Every row comes from one small tree of marks. The marks that hang from a mark follow it in brackets, in the order of their numbers. Every link used is in the known rows. Which tree was each row made from?
In the rows, zero is written as 128.
Known rows
z_129(z_196 z_274(z_694) z_607): [144 185  98  94 130 110 115 118 165 155 114 136 151 123 121  97 116 121
 140 107  98 183 146 157 126 109 137 128 112 144 134 100 126 175 109 137
 117 130]
z_329(z_163(z_418)): [127 157 123 128 123 144 131 111 157 135 109 115 122 130 115 140 131 136
 125 142 125 143 120 128 130 114 138 125  93 135 143 130 117 104 121 131
 115 115]
z_196(z_129(z_274(z_694) z_607(z_905(z_329)))): [146 154 116  87 140 114 116 103 144 155 135 120 177 112 130  98 135 103
 141 110 106 175 147 132 125 126 144 133 112 146 154 143 124 182 108 148
  98 141]
z_859(z_30 z_125(z_129(z_196 z_607))): [136 138 143 126 104 131 137 161 159 134 137 157 127 116 141  88 143  97
 146 131 108 180 144 154 119 132 130 130 103 133 120 125 137 141 116 124
 105 146]
z_614(z_274(z_694)): [125 151 112 122 137 105 120 128 172 133 133 124 153 115 120 123 113 145
 131 145 127 128 134 141 126 125 130 136 137 126 113 124 135 134 107 139
 123 132]
z_694(z_418): [111 146 129 124 124 125 126 109 132 135 134 121 128 114 126 118 133 145
 123 124 125 131 126 115 129 133 127 127 125 133 138 129 129 140 125 126
 110 119]
z_129(z_196 z_274(z_614) z_607): [141 179  93 102 124 102 123 119 150 161 122 141 155 123 121  95 122 109
 146 114  98 181 139 156 127 109 142 127 117 142 136  89 131 174 111 131
 106 120]
z_125(z_129(z_196 z_607(z_905(z_329)))): [145 111 134 113 132 139 131 135 144 144 160 127 134  98 136  89 132  99
 138 142 103 156 143 139 126 138 138 135 117 134 139 123 123 155 106 125
 104 124]
z_129(z_196 z_274(z_614 z_694) z_607(z_905)): [149 206 100  91 150 106 119 108 180 168 139 139 163 116 111  95 121 106
 138 121  95 166 161 175 123 116 150 135 128 146 134  96 134 177  92 145
  99 118]
z_859(z_30 z_125(z_129(z_196 z_274))): [137 171 162 133 104 113 132 159 144 131 130 161 130 100 141  85 135  86
 144 131 117 189 144 153 122 124 124 125  95 136 102  93 142 152 113 125
 112 147]
z_859(z_30 z_125(z_129(z_607))): [127 123 149 128 106 139 137 154 150 131 137 152 124 122 140 104 153 109
 144 144 117 158 141 142 115 138 128 129  96 126 129 149 134 128 118 127
 102 148]
z_859(z_30 z_125(z_129(z_196 z_274 z_607))): [138 167 142 120 101 118 130 155 146 139 123 160 134 108 141  77 141  93
 152 126 106 201 146 155 119 121 130 124  90 139 125 103 137 160 114 125
 100 147]
z_607(z_905(z_329(z_163(z_418)))): [133 136 143 127 137 144 131 119 155 133 136 110 122 125 122 133 133 115
 123 158 121 137 127 120 126 129 148 129 106 138 150 136 114 112 117 131
 108 116]
z_125(z_129(z_274 z_607) z_859): [133 130 118 111 111 136 131 101 111 132 126 134 139  91 131  88 143 142
 143 153 119 154 137 148 125 121 124 117  58 136 134 124 126 149 112 130
 111 137]
z_905(z_329(z_163(z_418)) z_607): [129 100 129 119 119 120 126 130 153 131 144 106 137 132 126 131 123 122
 130 161 111 149 112 110 125 123 145 127  83 135 150 143 106 113 126 123
 114 113]
z_859(z_30 z_125(z_129)): [126 128 168 141 109 134 138 159 148 123 145 152 120 117 141 111 147 102
 136 149 127 146 140 142 119 141 123 130 101 123 108 138 139 120 116 127
 113 148]
z_274(z_129 z_614 z_694): [134 156 114  98 149  99 130 106 218 155 156 130 171 142 115 135 119 112
 127 121 115 132 147 174 128 126 141 140 118 130 103 143 131 132  88 145
 112 123]
z_129(z_274(z_694)): [134 175 122 109 135 114 118 117 155 144 120 130 143 120 121 121 120 126
 129 126 118 149 142 143 126 116 129 127 111 136 121 114 129 154 112 139
 125 133]
z_129(z_125 z_607): [137 137 120 113 132 142 123 119 155 142 109 130 143 125 127 119 134 135
 136 122 110 169 134 139 132 125 130 130 132 130 147 127 114 154 133 123
 114 135]
z_905(z_329(z_163)): [131 101 140 125 122 126 132 140 174 136 142 110 126 134 126 133 121 108
 133 149 113 141 115 131 126 131 140 129 101 129 135 141 121 121 128 128
 123 130]
z_614(z_274(z_129(z_125(z_859) z_607))): [131 124 107 108 131 112 126 100 169 118 122 131 183 107 130 101 125 154
 145 137 128 168 130 166 135 123 132 128 114 130 127 135 123 144 116 126
 109 145]
z_199(z_614(z_274(z_694(z_418))) z_675): [101 186 111 120 126 113 117  92 217 143 168 123 188  72 119 109 117 142
 129 161 142  91 138  97 123 139 132 142 129 132 121 156 135 164 104 138
  96 117]
z_199(z_675): [117 147 120 128 121 127 130 108 151 122 147 133 142 112 130 129 121 121
 131 147 134 108 128 109 123 130 130 132 128 128 127 140 132 137 129 130
 120 123]
z_163(z_329(z_905) z_418): [123 166 120 121 128 138 126 118 138 133 114 126 135 116 128 133 144 134
 113 150 138 120 137 109 122 106 135 125 106 132 117 138 108 118 120 125
 101 116]
z_905(z_329): [129  97 139 123 125 119 126 144 135 129 144 124 128 134 137 124 125 112
 132 139 120 138 127 118 125 137 131 129 126 128 127 137 122 139 128 124
 130 135]
z_129(z_125 z_196 z_274(z_614) z_607): [149 191 106  99 131 109 119 113 171 167 110 143 168 115 121  94 121 108
 148 112  91 211 145 167 134 108 139 130 128 140 133  78 122 194 113 125
 102 125]
z_607(z_905(z_329(z_163))): [135 109 150 127 138 138 132 133 162 133 151 108 123 123 123 131 126 104
 128 153 119 124 124 134 124 136 147 131 117 131 143 140 125 119 124 133
 115 126]
z_905(z_607): [129 100 123 123 126 113 124 134 117 122 145 125 144 124 131 123 124 130
 129 134 123 125 122 121 125 129 132 130 120 126 136 132 124 124 133 123
 126 120]
z_163(z_418): [125 153 122 126 127 136 126 115 120 126 114 128 124 129 125 130 135 140
 124 134 131 141 130 115 129 120 130 125 117 135 135 126 117 122 121 127
 122 118]
z_614(z_199(z_675)): [113 134 119 132 121 127 124 111 159 108 152 137 139 105 134 130 117 125
 137 143 119  97 133 117 115 126 131 136 144 127 117 129 133 140 138 127
 119 129]
z_607(z_905(z_329)): [133 107 148 126 141 128 127 138 123 125 155 122 127 120 134 121 129 108
 127 143 125 122 135 124 124 142 139 132 139 130 136 135 125 136 124 128
 122 129]
z_196(z_129): [133 134 121 121 124 124 129 109 119 135 124 124 161 121 132 121 137 116
 133 102 130 148 124 121 135 127 127 131 124 132 130 138 131 141 127 135
 116 132]
z_329(z_163(z_418) z_905(z_607)): [124 121 110 123 127 135 134 126 167 135 142 105 156 119 115 137 135 130
 125 147 122 123 109 119 127 107 148 123  81 132 133 144 110 106 125 129
 106 111]
z_274(z_129(z_125(z_859) z_607)): [139 117 119 102 133 130 130  99 162 125 125 134 167 122 130 109 135 139
 138 122 121 167 136 168 135 126 132 125 102 134 131 145 116 145 122 126
 114 144]
z_30(z_859(z_125(z_129))): [127 130 160 120 119 150 133 139 134 117 133 135 126 118 133 125 136 114
 132 145 125 141 123 128 117 138 130 133  92 130 108 143 127 129 101 140
 115 160]
z_125(z_129(z_196 z_274 z_607) z_859(z_30)): [142 152 124 118  90 113 132 125 116 134 137 156 141  86 139  67 145 115
 152 145 113 176 143 157 119 120 122 119  67 137 119 106 136 152 123 123
 109 135]
z_30(z_859): [128 139 130 115 119 129 124 124 112 119 125 126 133 131 128 135 128 127
 131 130 127 124 115 112 117 131 132 131 119 131 123 137 122 128 126 137
 126 141]
z_125(z_129(z_196 z_274(z_614 z_694))): [146 196 118 103 134 106 127 117 193 172 148 140 158  96 118  97 118  98
 135 138  98 168 155 176 129 116 132 136  93 137  94  88 135 169  78 140
 107 118]
z_329(z_163): [131 132 130 130 125 137 134 123 165 137 124 114 125 132 118 137 124 124
 129 138 121 131 117 138 129 122 136 127 104 129 134 132 128 110 128 133
 121 124]

Which tree is each row?
[131 108 131 126  94 134 140 125 121 124 150 146 131  99 138  94 158 132
 144 163 124 133 139 144 115 137 121 124  73 126 125 153 132 120 126 124
 111 136] : z_125(z_129(z_607) z_859(z_30))
[106 141 107 138 120 109 120 115 166 103 149 134 155  89 132 121 107 138
 144 158 126  96 128 116 116 124 130 137 157 124 115 118 141 141 132 127
 114 131] : z_614(z_199(z_675) z_274)
[135 142 163 138 107 124 138 166 155 126 145 158 123 111 142  97 138  89
 139 137 118 167 143 153 123 136 125 131 109 129  98 116 142 133 115 124
 115 144] : z_859(z_30 z_125(z_129(z_196)))
[116 174 109 120 122 103 121  97 174 131 151 144 158 100 126 120 114 110
 145 147 108 116 141 133 114 116 137 135 131 132 114 103 138 165 120 132
 105 123] : z_129(z_274(z_614(z_199(z_675))))
[129 114 150 138  98 128 141 131 118 116 159 147 128  94 139 101 151 125
 137 167 134 121 137 143 119 140 116 126  79 123 103 141 138 112 126 123
 120 136] : z_125(z_129 z_859(z_30))
[121 177 107  95 143  87 120  97 239 151 168 133 172 115 118 111 110 119
 132 101  87 143 152 178 126 123 144 143 136 139  95 112 135 160  89 138
  94 116] : z_274(z_129(z_196) z_614(z_199) z_694(z_418))
[124 138 115 116 126 123 123 124 127 128 131 123 149 113 131 128 138 136
 114 155 132 115 131 102 119 107 138 127  99 131 124 143 104 115 126 121
  98 108] : z_163(z_329(z_905(z_607)) z_418)
[137 151 134 111 125 127 129 104 148 136 141 135 145  87 124 100 134 136
 131 161 121 142 147 162 127 124 120 124  60 135 102 121 133 147  96 140
 121 139] : z_125(z_129(z_274(z_694)) z_859)
[144 165 115  94 132 127 119  98 165 141 112 137 161 109 121 101 133 145
 140 136 106 183 150 168 131 117 130 123  92 141 129 120 120 176 116 136
 118 150] : z_129(z_125(z_859) z_274(z_694) z_607)
[145 125 125 117 128 149 138 113 123 126 152 137 137  84 129  81 142 128
 136 150 118 139 147 163 128 133 132 127  93 137 129 122 133 139 107 130
 109 127] : z_125(z_129(z_196 z_607(z_905)) z_859)
[141 165 131 121 119 122 127 124 133 144 125 137 136  89 132  92 122 107
 136 127 114 169 136 146 133 115 123 126  97 136 112  84 130 157 107 124
 115 124] : z_125(z_129(z_196 z_274))
[124 194  97  87 123 111 115  73 150 166 114 119 180 105 123  94 140 141
 137  91 105 183 138 124 131 118 133 128  99 148 156 136 128 187 108 145
  85 130] : z_196(z_129(z_274(z_694(z_418)) z_607))
[150 150 132  98 137 128 117 102 126 151 116 123 182 101 138  93 140  99
 145 105 107 205 140 127 135 126 140 130 129 143 161 125 115 195 126 131
  93 143] : z_196(z_129(z_125 z_274 z_607(z_905(z_329))))
[151 203 128 104 140 111 115 121 183 153 111 140 158 106 122 105 110 110
 132 110 101 200 150 165 137 110 130 132 129 141 106  78 123 186 111 131
 122 136] : z_129(z_125 z_196 z_274(z_694))
[144 145 143 120 114 100 133 127 163 117 142 155 164 111 139  97 131 104
 140 119 125 176 143 175 132 128 126 129 116 133  94 116 130 141 131 118
 122 141] : z_274(z_129(z_125(z_859(z_30)) z_196))
[139 169 134  99 111 133 125 132 134 134 111 143 141 110 133  91 130 104
 148 123 103 197 129 143 118 119 136 127  78 145 125 108 125 170  98 139
 103 159] : z_30(z_859(z_125(z_129(z_196 z_274 z_607))))
[147 167 133 117 123 116 124 116 128 126 113 147 152  95 131  90 121 121
 139 124 117 193 139 165 139 115 125 120 109 141 108  76 127 176 127 121
 129 143] : z_129(z_125(z_859) z_196 z_274)
[146 154 132 110 140 113 126 121 184 137 123 136 164 121 130 114 113 106
 131  96 115 183 137 164 142 120 133 135 137 134 110 105 120 153 117 121
 118 130] : z_274(z_129(z_125 z_196))
[127 112 122 118 127 118 125 137 134 128 144 122 152 111 134 125 131 124
 118 150 129 102 128 114 118 115 136 129 109 125 118 146 115 122 132 123
 105 118] : z_163(z_329(z_905(z_607)))
[135 129 151 134 109 122 132 132 132 114 136 151 139 111 138 110 145 126
 138 147 130 151 139 148 125 135 119 126 116 127 108 129 130 134 146 119
 127 145] : z_129(z_125(z_859(z_30)))
[122 207 108 101 133  89 112 102 202 158 148 139 159 101 116  97 112 124
 137 114  81 160 155 165 123 114 140 135 131 144 103  78 138 186  99 137
  97 119] : z_129(z_196 z_274(z_614(z_199) z_694(z_418)))
[114 150 114 136 120 120 123 114 172 127 156 130 178  83 128 117 118 122
 138 163 153  87 128  94 123 132 130 138 136 127 121 145 132 147 122 129
 114 122] : z_199(z_614(z_274) z_675)
[149 205 120  94 142 104 119  89 188 174 120 133 203 107 119 113 128 102
 138 107 103 196 149 163 138 114 134 138 120 138 110 111 127 190  99 144
  99 136] : z_196(z_129(z_125 z_274(z_614 z_694)))
[126 186  90  79 139  91 125  91 231 172 155 130 181 129 113 102 120 124
 132  99  92 168 149 173 129 124 148 139 116 143 126 132 128 165  84 141
  85 110] : z_274(z_129(z_196 z_607) z_614 z_694(z_418))
[127  97 117 125 129 128 135 141 174 136 158 103 158 118 118 134 128 116
 130 142 119 110 107 132 125 115 147 126  93 126 124 146 122 113 131 131
 113 121] : z_329(z_163 z_905(z_607))
[118 170 119 121 119 118 127  93 184 138 162 143 158  74 129 110 120 107
 145 164 105 115 145 139 114 120 131 137 104 129 105 106 138 161 104 131
  95 120] : z_125(z_129(z_274(z_614(z_199(z_675)))))
[132  75 135 121 120 113 129 143 161 132 159 106 141 132 129 128 116 111
 134 155 108 136 109 123 123 131 143 131  95 128 143 144 117 118 133 124
 121 122] : z_905(z_329(z_163) z_607)
[102 183 110 108 133 101 119  80 242 143 175 121 208  80 120 112 113 135
 129 143 145  94 138 109 127 136 137 144 121 134 116 167 133 158  93 140
  89 115] : z_199(z_614(z_274(z_129 z_694(z_418))) z_675)
[141 185  87  91 133  96 113 117 198 159 132 143 160 120 117 100 113 114
 149 115  74 170 158 179 118 105 145 135 128 142 116  88 132 183 103 140
 106 129] : z_129(z_196 z_274(z_614(z_199) z_694) z_607)
[117 148  95 110 131 110 116  93 217 116 137 134 192  92 133 115 107 137
 153 134 111 142 134 139 122 118 138 142 154 127 128 129 124 160 124 124
  92 136] : z_614(z_199(z_675) z_274(z_129(z_125 z_607)))
[104 159 108 109 140  90 113  99 210 125 149 119 170 102 123 116 109 158
 132 122 111 122 138 149 123 125 135 139 142 131 110 128 136 141 102 137
  97 128] : z_614(z_199 z_274(z_129 z_694(z_418)))
[133 132 159 130 121 150 137 146 143 126 146 149 122 111 138 101 157 107
 139 149 122 142 150 146 114 144 134 131 110 129 138 147 137 125 114 131
  95 144] : z_859(z_30 z_125(z_129(z_607(z_905))))
[151 193 140 113 114  98 121 130 162 135 129 160 159  96 132  88 128 111
 141 133 111 195 156 177 128 120 124 127 106 139  92  89 133 174 125 128
 126 147] : z_129(z_125(z_859(z_30)) z_196 z_274(z_694))
[139 182 130 113 137 112 122 111 164 156 117 138 161 113 121 117 125 112
 137 130 110 177 140 154 134 116 132 130 129 133 119  91 124 171 114 127
 111 128] : z_129(z_125 z_274(z_614))
[153 133 136 109 140 143 127 132 197 150 134 118 144 116 124 107 121  96
 139 133  91 189 134 155 133 128 151 135 129 139 152 116 114 159 125 124
 103 129] : z_129(z_125 z_196 z_607(z_905(z_329(z_163))))
[130 150 108 121 132  88 125 128 164 125 133 130 169 114 130 107 103 121
 137 114 131 153 125 153 135 118 135 133 140 132 111 106 135 135 108 127
 118 125] : z_614(z_274(z_129(z_196)))
[137 127 145 136  96 119 140 140 124 119 158 154 133  89 140  86 142 110
 139 155 125 142 141 155 123 135 118 127  85 128  95 117 139 126 123 121
 122 132] : z_125(z_129(z_196) z_859(z_30))
[137 145 155 117 117 141 133 146 141 121 134 141 131 114 134 110 126 101
 135 131 116 163 126 140 122 134 132 133 100 136  98 121 130 144  99 137
 116 156] : z_30(z_859(z_125(z_129(z_196))))
[125 196 147 113 111 103 120 101 162 137 134 146 154  90 129  93 143 141
 134 141 116 174 151 150 125 130 121 124  96 139 112 116 132 172 124 129
 106 142] : z_129(z_125(z_859(z_30)) z_274(z_694(z_418)))
[143 176 131 113 127 121 120  97 127 147  97 130 180 101 133 108 133 111
 139  96 121 198 130 132 142 114 125 128 123 138 131 106 122 179 127 129
 108 141] : z_196(z_129(z_125 z_274))
[102 180 104  98 139  95 123  70 252 141 185 132 183 105 120 127 113 126
 132 131 102 101 150 150 117 130 144 146 131 134 104 147 137 157  93 142
  84 115] : z_274(z_129 z_614(z_199(z_675)) z_694(z_418))
[138 164 125 105 129 114 133  97 172 152 156 139 157  91 118 101 134 126
 134 168 114 140 153 179 126 125 127 129  62 134  93 117 137 151  83 144
 111 131] : z_125(z_129(z_274(z_614 z_694)) z_859)
[137 141 135 105 114 146 131 141 147 129 126 141 135 120 134 102 134 109
 143 127 104 176 127 142 118 131 137 133  92 138 120 130 124 151 100 138
 107 156] : z_30(z_859(z_125(z_129(z_196 z_607))))
[136 158 100 103 117 118 121  98 109 149 100 126 170 117 131 101 140 120
 146  94 118 181 127 123 131 112 132 124 105 143 155 127 126 168 126 136
 103 135] : z_196(z_129(z_274 z_607))
[137 151 132 126 113  82 129 134 167 111 140 153 182  96 138  88 120 119
 146 133 132 176 136 172 133 125 126 131 129 129  92 105 137 142 125 118
 117 142] : z_614(z_274(z_129(z_125(z_859(z_30)) z_196)))
[117 193 122 106 130 109 116  99 157 151 127 123 142 108 120 110 126 142
 124 120 114 151 139 129 127 123 129 126 109 141 133 115 130 166 109 138
 107 124] : z_129(z_274(z_694(z_418)))
[139 155 130 116 102 117 123 120 121 129 113 152 151 106 137  91 148 129
 150 140 118 184 141 149 122 121 124 119  97 135 134 116 124 160 143 120
 113 148] : z_129(z_125(z_859(z_30)) z_274 z_607)
